Each row was made from one path, in order. Every step used is in the known rows, and no mark comes twice. Write each row's path.
In the rows, 128 means zero.
Known rows:
tefit-netag-tini-ginifem: [122 127 165 164 136 118 165 152 127 110 158 155 149 138 102 163 205 109
 163  94 191  81 167 171 150 107 156 110 116  81]
ruke-goge-pafezu: [142 152 148 154 154 125 153 137 163 155 152 177 133 140 116 128 187 109
 120 100 196 119 197 143 131 134 144 113 162 124]
ruke-goge-pafezu-buken-ginifem-tini-netag-tefit: [138 148 191 148 160 129 171 145 175 128 178 178 129 117 116 153 165  99
 112 104 147 110 150 170 109 101 171  69 160 122]
goge-pafezu-buken: [143 134 182 177 155 146 167 148 145 134 168 166 142 131 107 154 124  95
 121 124 164 118 165 166 116 153 178 121 179 147]
sukik-netag-tini: [103 120 121 154 136 128 157 141 127 100 141 169 123 153 139 155 196 107
 125 117 189  75 174 136 101 117 137  94 128  84]
tezes-netag-tini: [126 127 139 155 122 137 158 133 110  99 141 142 116 151 132 158 191  88
 140 117 171  80 172 168 128 112 127  70 135  90]
goge-pafezu-buken-ginifem-tini-netag: [158 127 208 175 154 140 199 159 161 132 162 162 117 109  81 159 126 105
 135 108 152 109 149 201 113 137 178  95 159 128]
tini-ginifem-buken-pafezu: [165 125 160 174 179 152 199 171 131  89 152 162 145 160  95 134 150 122
 154  75 168 116 160 166 134 103 133  93 132 137]
ruke-goge-pafezu-buken-ginifem: [132 150 185 152 164 125 169 140 172 150 174 190 134 125 107 136 139 112
 110 100 176 113 181 149 136 116 169 126 173 129]
sukik-netag-tini-ginifem-buken-pafezu-goge: [126 120 143 167 157 152 176 156 128  87 161 180 120 176 133 159 212 107
 135  82 181  78 177 142  97 105 135  90 132  91]
vutop-netag-tini-ginifem: [139 115 165 148 153 140 177 148 101 118 148 136 149 162 102 130 194 125
 148  69 168  92 162 171 135  98 141  96 140  62]
vutop-netag-tini: [137 126 141 148 140 131 145 140  91 112 154 129 134 155 124 138 188 125
 119  90 149  92 160 154 130 110 135 101 144  68]
tefit-netag: [140 136 149 157 143 111 126 146 127 112 155 151 143 117 110 168 176 119
 127 121 174 101 165 172 153 119 154 108 115 116]
pafezu-buken-ginifem-tini-netag: [144 108 197 146 162 142 194 165 151 113 175 140 113 118  96 163 131 131
 136 111 120  93 133 184 132  97 176 104 140 108]
goge-pafezu-buken-ginifem-tini-netag-tefit: [153 140 204 179 161 142 176 153 160 113 171 166 131 109 102 167 124  90
 123 113 136 109 135 192  94 120 182  61 159 129]
ruke-goge-pafezu-buken: [127 144 174 147 156 134 163 140 160 150 177 179 138 139 118 139 163 104
 113 118 173 119 181 145 136 130 168 129 180 138]
tini-ginifem-buken: [142 105 171 158 181 136 200 161 144 107 162 147 152 165  98 140 154 132
 156  95 161 103 146 167 127  96 154  96 146 118]
goge-pafezu: [156 143 157 185 155 137 158 145 149 140 142 164 135 130 101 143 152  97
 133 107 189 118 181 164 111 156 151 107 160 131]
ruke-goge: [128 136 137 127 162 125 147 139 155 137 163 160 131 149 127 129 196 133
 123 106 171 106 187 127 146  98 138 122 143 107]
goge-pafezu-buken-ginifem-tini-netag-sukik: [151 124 202 165 145 134 183 146 163 141 167 160 129 121  85 204 125  83
 158 133 136 105 158 194 103 129 182  92 153 129]
buken-ginifem: [146 134 157 161 173 126 158 148 152 122 148 158 126 123 101 145 127 132
 136  92 170  96 170 151 132  98 147 109 131  99]
tini-ginifem-buken-ruke-goge-pafezu: [161 131 186 140 178 126 198 157 160 126 177 174 131 177 121 131 198 116
 153  85 194 122 155 168 124 123 148  93 155 134]
buken-ginifem-tini-netag: [160 119 171 154 161 130 185 163 157 120 146 136 103 116  88 151 160 135
 150  93 149  92 151 184 128 100 144  82 116  90]
tefit-netag-tini: [118 139 141 162 125 111 130 142 118 102 166 149 134 132 124 170 196 107
 134 116 171  82 163 153 143 121 150 116 121  86]
ginifem-tini-netag-vutop: [124 103 149 153 159 136 168 174 133  82 148 119 107 149  91 138 195 128
 142 126 134 110 168 165 133 119 160  96 121 108]
vutop-netag-tini-ginifem-buken-pafezu-goge: [159 126 163 160 163 157 164 153  93  99 172 140 129 177 115 141 204 128
 128  56 145  98 162 158 123  99 134  96 146  77]
ginifem-tini: [135 130 142 166 147 149 170 157 148 109 163 118 106 148 128 127 172 131
 143 107 147  91 145 147 138 122 147 105 132 102]

Write each row's path:
[118 128 156 139 145 115 194 148 148 108 162 198 121 183 142 143 233  95
 139  92 217  91 164 155  99 124 141  75 147 107]	sukik-netag-tini-ginifem-buken-ruke-goge-pafezu
[149 122 141 129 150 126 117 127 104 133 152 130 156 155 118 190 168 110
 140 124 134 107 171 164 124  99 144  91 131  99]	vutop-netag-sukik
[164 142 130 175 163 143 159 161 119  72 160 155 124 154 123 143 136 121
 116 103 144 118 154 144 122 120 124  97 137 148]	ginifem-buken-pafezu
[159 137 194 156 158 148 160 153 141 129 182 167 123 144 130 159 150  89
 129 125 169 123 152 168 114 165 173 118 171 149]	goge-pafezu-buken-ruke
[144 136 197 145 154 128 192 155 175 148 170 173 114 120  95 146 168 114
 124 102 158 111 166 177 131 116 170 102 159 123]	ruke-goge-pafezu-buken-ginifem-tini-netag
[133 114 164 160 170 122 176 173 149  87 144 134 102 131  80 138 157 139
 142 105 143 102 167 168 134 100 156  94 115  95]	buken-ginifem-tini-netag-vutop
[131  96 153 140 179 125 149 167 122  92 137 146 135 144  79 158 186 123
 136 134 147 122 191 167 121 116 155 107 128 116]	tini-netag-vutop
[120 122 162 165 137 108 174 151 122  91 174 153 149 151 110 164 189 114
 153 101 171  82 145 169 142 102 156 100 127  94]	tefit-netag-tini-ginifem-buken
[139 127 148 178 156 152 201 166 122  79 160 157 132 173 113 139 172 111
 156  75 167  94 160 144 123 109 129 102 139 101]	netag-tini-ginifem-buken-pafezu
[168 141 138 172 173 160 138 156 127  89 185 150 113 161 133 157 166 123
 110 100 131 111 164 132 112 117 135 113 148 131]	ginifem-buken-pafezu-goge
[122 115 160 162 156 146 194 155 139 114 153 148 140 165 107 140 193 111
 172  85 182  82 173 144 126 107 145 116 144  71]	netag-tini-ginifem
[136 128 179 101 168 142 152 153 140 120 207 160 119 163 159 152 191 120
 120 125 147 111 148 136 144 115 164 135 157 124]	pafezu-buken-ruke-goge
[133 133 140 146 132 103 106 130 129 126 164 151 157 134 118 222 176  95
 157 154 158  95 177 164 135 111 158 106 109 117]	tefit-netag-sukik
[130 122 185 152 174 138 170 151 144 115 176 160 136 123 107 157 103 128
 123 111 138  95 152 154 135  96 177 127 154 117]	pafezu-buken-ginifem
[103 127 141 164 154  99 114 158 114  74 159 149 143 136  97 151 173 122
 119 137 167 112 183 152 161 120 170 122 113 125]	tefit-netag-vutop
[140 144 193 191 152 143 191 157 165 125 173 157 116 120 100 141 105 108
 127 101 157 102 148 170 127 139 180 110 169 128]	goge-pafezu-buken-ginifem-tini
[158 129 155 165 153 144 184 160  86  82 154 144 141 169 103 129 178 122
 135  58 155 106 152 169 132  99 124  84 137  91]	vutop-netag-tini-ginifem-buken-pafezu
[104 109 144 156 148 134 186 150 135 108 135 176 137 160 116 149 203 106
 153  94 205  73 176 156 109 103 146  89 126  80]	sukik-netag-tini-ginifem
[156 109 158 147 149 143 180 165 144 117 147 121 107 135 106 152 200 126
 152 112 139  99 148 184 125 119 145  87 123 101]	ginifem-tini-netag
[104 105 142 156 150 126 198 151 131  88 151 173 138 172 124 151 188 111
 143 101 185  73 155 154 100  99 146  78 136  91]	sukik-netag-tini-ginifem-buken
[116 129 187 151 163 120 185 161 166 113 168 171 114 133  84 132 165 118
 118 113 155 119 183 162 140 117 182 111 159 128]	ruke-goge-pafezu-buken-ginifem-tini-netag-vutop
[138 121 192 149 168 146 170 158 151  93 187 147 127 117 116 170 129 115
 125 117 107  92 119 175 112  82 177  72 140 109]	pafezu-buken-ginifem-tini-netag-tefit
[123 121 135 172 148 137 195 161 120  70 141 185 129 167 118 147 186 104
 139  85 190  87 164 153 103 105 127  75 122 108]	sukik-netag-tini-ginifem-buken-pafezu
[150 105 151 136 140 138 162 150 147 129 152 120 121 149 109 201 199 102
 179 142 122  94 160 175 114 111 150  82 118 101]	ginifem-tini-netag-sukik
